Each row was made from one path, in order. Every step used is in the known rows, and no mark comes twice. Write each row's path.
Known rows
musa-vupu-zogug-remu-niral: [ 15   8 -34  31  11  10   0 -27  18  -4  -8  -8  -5 -12  17  30 -11   8
  -8  12  -6 -27]
musa-remu-niral: [  6   6 -11  16   0  -4  -5 -26  14 -11   3 -24 -14   3  13  27 -10   9
 -21  -1 -18  -6]
vupu-musa-rebi-niral: [  3  -1  -3  23  19  22  -1 -20  35  -6  -8 -17  -5  -8   1   3 -10   2
  14  22  -9 -16]
niral-remu-zogug-vupu-musa-rebi: [  3  -2 -26  33  30   4   6 -23   3 -14 -29  -2  -5   2  22  20 -17 -10
   4  21  -6 -19]
remu-musa-vupu: [  3  19   9  -5  -2  11  14 -15   7 -14  -7 -11 -10 -12   3  -6  -5 -20
   0  -7  -8 -17]
zogug-vupu: [ -4  -1  -2  11  11  -5   2  -5  -7 -12  -3  -3 -11 -11  21   8  -7  -2
   1  -3 -10  -7]
vupu-musa-remu-niral-rebi: [  1   6  -3  40  13  -6   3 -27  25 -11   3 -26  -9   3   5   9 -12  10
 -22  12  -6  -7]
musa-rebi-niral-remu: [  2   3 -26  21  15  23 -10 -21  13  -1 -14 -18 -18  -9  13  23 -12  18
  -8  18 -11 -29]
musa-vupu: [  0  12   2  -1   2   8   3 -10  15  -6   6  -5  -8 -12   6  10 -11 -15
   2  -6 -13 -11]
vupu-musa-remu: [ -1   8   4  13   3 -10  -1 -20  33 -24  -5 -27   5  -5   6  -2  -2  -3
 -11   6 -19 -12]
remu-niral-rebi: [ -3   4  -8  34  17   8  15 -24   2   7   7  -8 -18  -3   2  13 -13  13
 -17  -1   4  -3]
musa-remu-zogug-vupu-niral-rebi: [  0   3 -24  27  19 -10  -3 -15 -15 -11  -1 -10  -9  -9  36  20 -37   9
  -6  10   1  -7]
zogug-remu-niral-rebi: [  2  10 -24  42  13   7  13 -26  -7   1  -9 -16 -23  -3   5  18  -4  28
 -25  10   1  -8]
niral-remu-musa-rebi: [ -5  16 -14  17   6  11   6 -32  -6 -12 -31 -25 -14  -5  -6   3  -2   3
 -16   8  -2 -25]
rebi-niral: [  4   0  -8   9  12  18   6  -9  20  -2   1  -9 -14 -15  16   7  -3   9
  -2   1 -15 -19]
rebi-niral-remu: [  5  -1 -22  16  12  15   3  -9  18  -1  -8 -10 -19 -14  25  11   1  16
 -18   8 -20 -33]
musa-rebi: [ -9   9  -5  16   9  10  -2 -28   5  -6  -9 -18  -4  -5  -8  13 -14   1
   1   5  -1  -1]
musa-vupu-niral: [  4   0  -8   6   2   1  -7 -10  16  -2  14  -7 -16 -20  11  11 -17 -10
   6   3 -12 -14]
zogug-remu-musa: [  3  19 -12  12  -2   6  19 -23  -9 -21 -29 -24 -13 -11   0  -9  14   9
 -15   3  -7 -19]
musa-vupu-niral-remu-zogug: [ 12   1 -35  13  13   8   3 -13  12   0  -1   3 -18 -15  27  26 -20 -10
  -5   5 -13 -26]
musa-rebi-niral-remu-zogug: [  8   4 -38  20  24  29   6 -26  10   1 -22  -6 -14  -3  21  30 -19  11
  -5  16  -9 -25]

Which path is each row?
[ 11  -1 -30  30  30  25  11 -24  30  -4 -26  -7  -7  -1  18  17 -13   2
   1  26 -10 -29] -> vupu-musa-rebi-niral-remu-zogug
[  4  -2 -19  31  20  17  -6 -21  32  -7 -18 -19 -11  -7  10   9  -5   9
  -4  28 -14 -33] -> vupu-musa-rebi-niral-remu
[  0   8 -33  27  15   4   4 -27  12 -10 -21 -14  10 -18   8   7   1  20
 -16   8  -1 -22] -> vupu-zogug-remu
[  4  -9 -17  34  25  11 -14 -11  17 -12 -21 -12 -17  -7  28  13 -11   6
   7  31 -16 -35] -> zogug-vupu-musa-rebi-niral-remu
[  0  -5 -31  23   8  -4  -4 -16   8  -2  -1 -13 -20 -18  14   9  -3  14
 -21   8 -14 -25] -> vupu-niral-remu
[  8  25  -5   2  -5  12  12 -16  -2 -21 -22 -19 -14 -14   5  -2   3  -6
  -6   4 -11 -23] -> zogug-remu-musa-vupu
[ -1   8 -12   9  13   9   1 -17  27  -3   2  -1  11 -20  10  10 -17 -10
   0  -2  -3 -20] -> musa-vupu-zogug
[ 12  -8 -33  17  26  17   9  -4   0  -5 -18   8 -21  -8  49  25 -13   6
  -8   7 -18 -32] -> rebi-niral-remu-zogug-vupu
[  9   5 -27  27   5   4   9 -25   1  -7 -12 -16 -23  -3   8  23   5  17
 -18   7 -13 -11] -> zogug-remu-niral
[  9  -4  -3  28  10 -16  -9 -16  19 -22  -4 -17 -13   4  29  18 -10  -1
  -6  13 -22 -12] -> zogug-vupu-musa-remu-niral
[  4  11  -3  11   8  27   7 -24   8  -9 -19 -21 -15  -8   0   0  -9   3
   8  12  -2 -21] -> remu-musa-rebi-niral
[ -2  12  -9  30   8  -1  -2 -27   5  -5   6 -24 -14   2   9  21 -20  20
 -26   3  -3  -3] -> musa-remu-niral-rebi
[ 12   0 -35  15  21  25  18 -14  15   0 -15   1 -16  -9  31  20  -7   9
 -17   4 -16 -31] -> rebi-niral-remu-zogug
[  0   2   5  15   7 -17 -10  -9  16 -29  -8 -20  -1  -4  24   4  -7  -6
  -2  11 -20 -12] -> zogug-vupu-musa-remu
[  0 -11 -14  18  10 -11  -9  -6  -4  -7   4  -4 -19 -18  25   9 -13   2
   4   6 -11 -10] -> zogug-vupu-niral
[ 10  -7 -13  24  32  20   7 -14  17 -11 -19   2  -6  -2  29  18 -23  -8
  25  24  -7 -14] -> remu-zogug-vupu-musa-rebi-niral
[  6  -5 -23  26  28  -1  16 -11   8 -15 -23   6  -5  -3  34   9  -3 -11
  -7  10 -14 -23] -> niral-remu-zogug-vupu-musa
[  2   9 -37  54  24   9  12 -34   4   3 -14 -12  -2 -11   7  19 -10  31
 -24  14  11 -19] -> vupu-zogug-remu-niral-rebi
[ -1  -6   5  20  16  -7   5  -6  15 -17  -7  -4  -4  -9  18  -5   0 -12
   5   8 -11 -11] -> zogug-vupu-musa
[  8   9  -2   2  -3   5   5 -13   8 -11   1 -12 -18 -21   8  -6 -11 -16
   6   3  -8 -21] -> remu-musa-vupu-niral
[  3  15  -5   5   8  11  12 -22  20 -12 -13  -6   9 -19   6  -6 -10 -16
  -1  -2   0 -29] -> remu-musa-vupu-zogug
[ 13  11 -11   3   2  24   6  -6  15 -10 -14 -11 -23 -16  25   1  -4  -6
 -10   7 -19 -46] -> rebi-niral-remu-musa-vupu
[  7  -5 -42  23  16   4  12 -20   5   1  -8  -1 -16 -12  20  18 -10   6
 -17   4 -12 -22] -> vupu-niral-remu-zogug
[ 12   8 -25  13  13  24   4 -15  28  -6 -20  -8  -4 -23  28   1  -9   0
 -11  11  -9 -56] -> rebi-niral-remu-musa-vupu-zogug
[  8  -4 -36  23  29  23  -2 -16  -6  -5 -24   0 -19  -4  38  34 -25   7
   5  19 -10 -27] -> musa-rebi-niral-remu-zogug-vupu
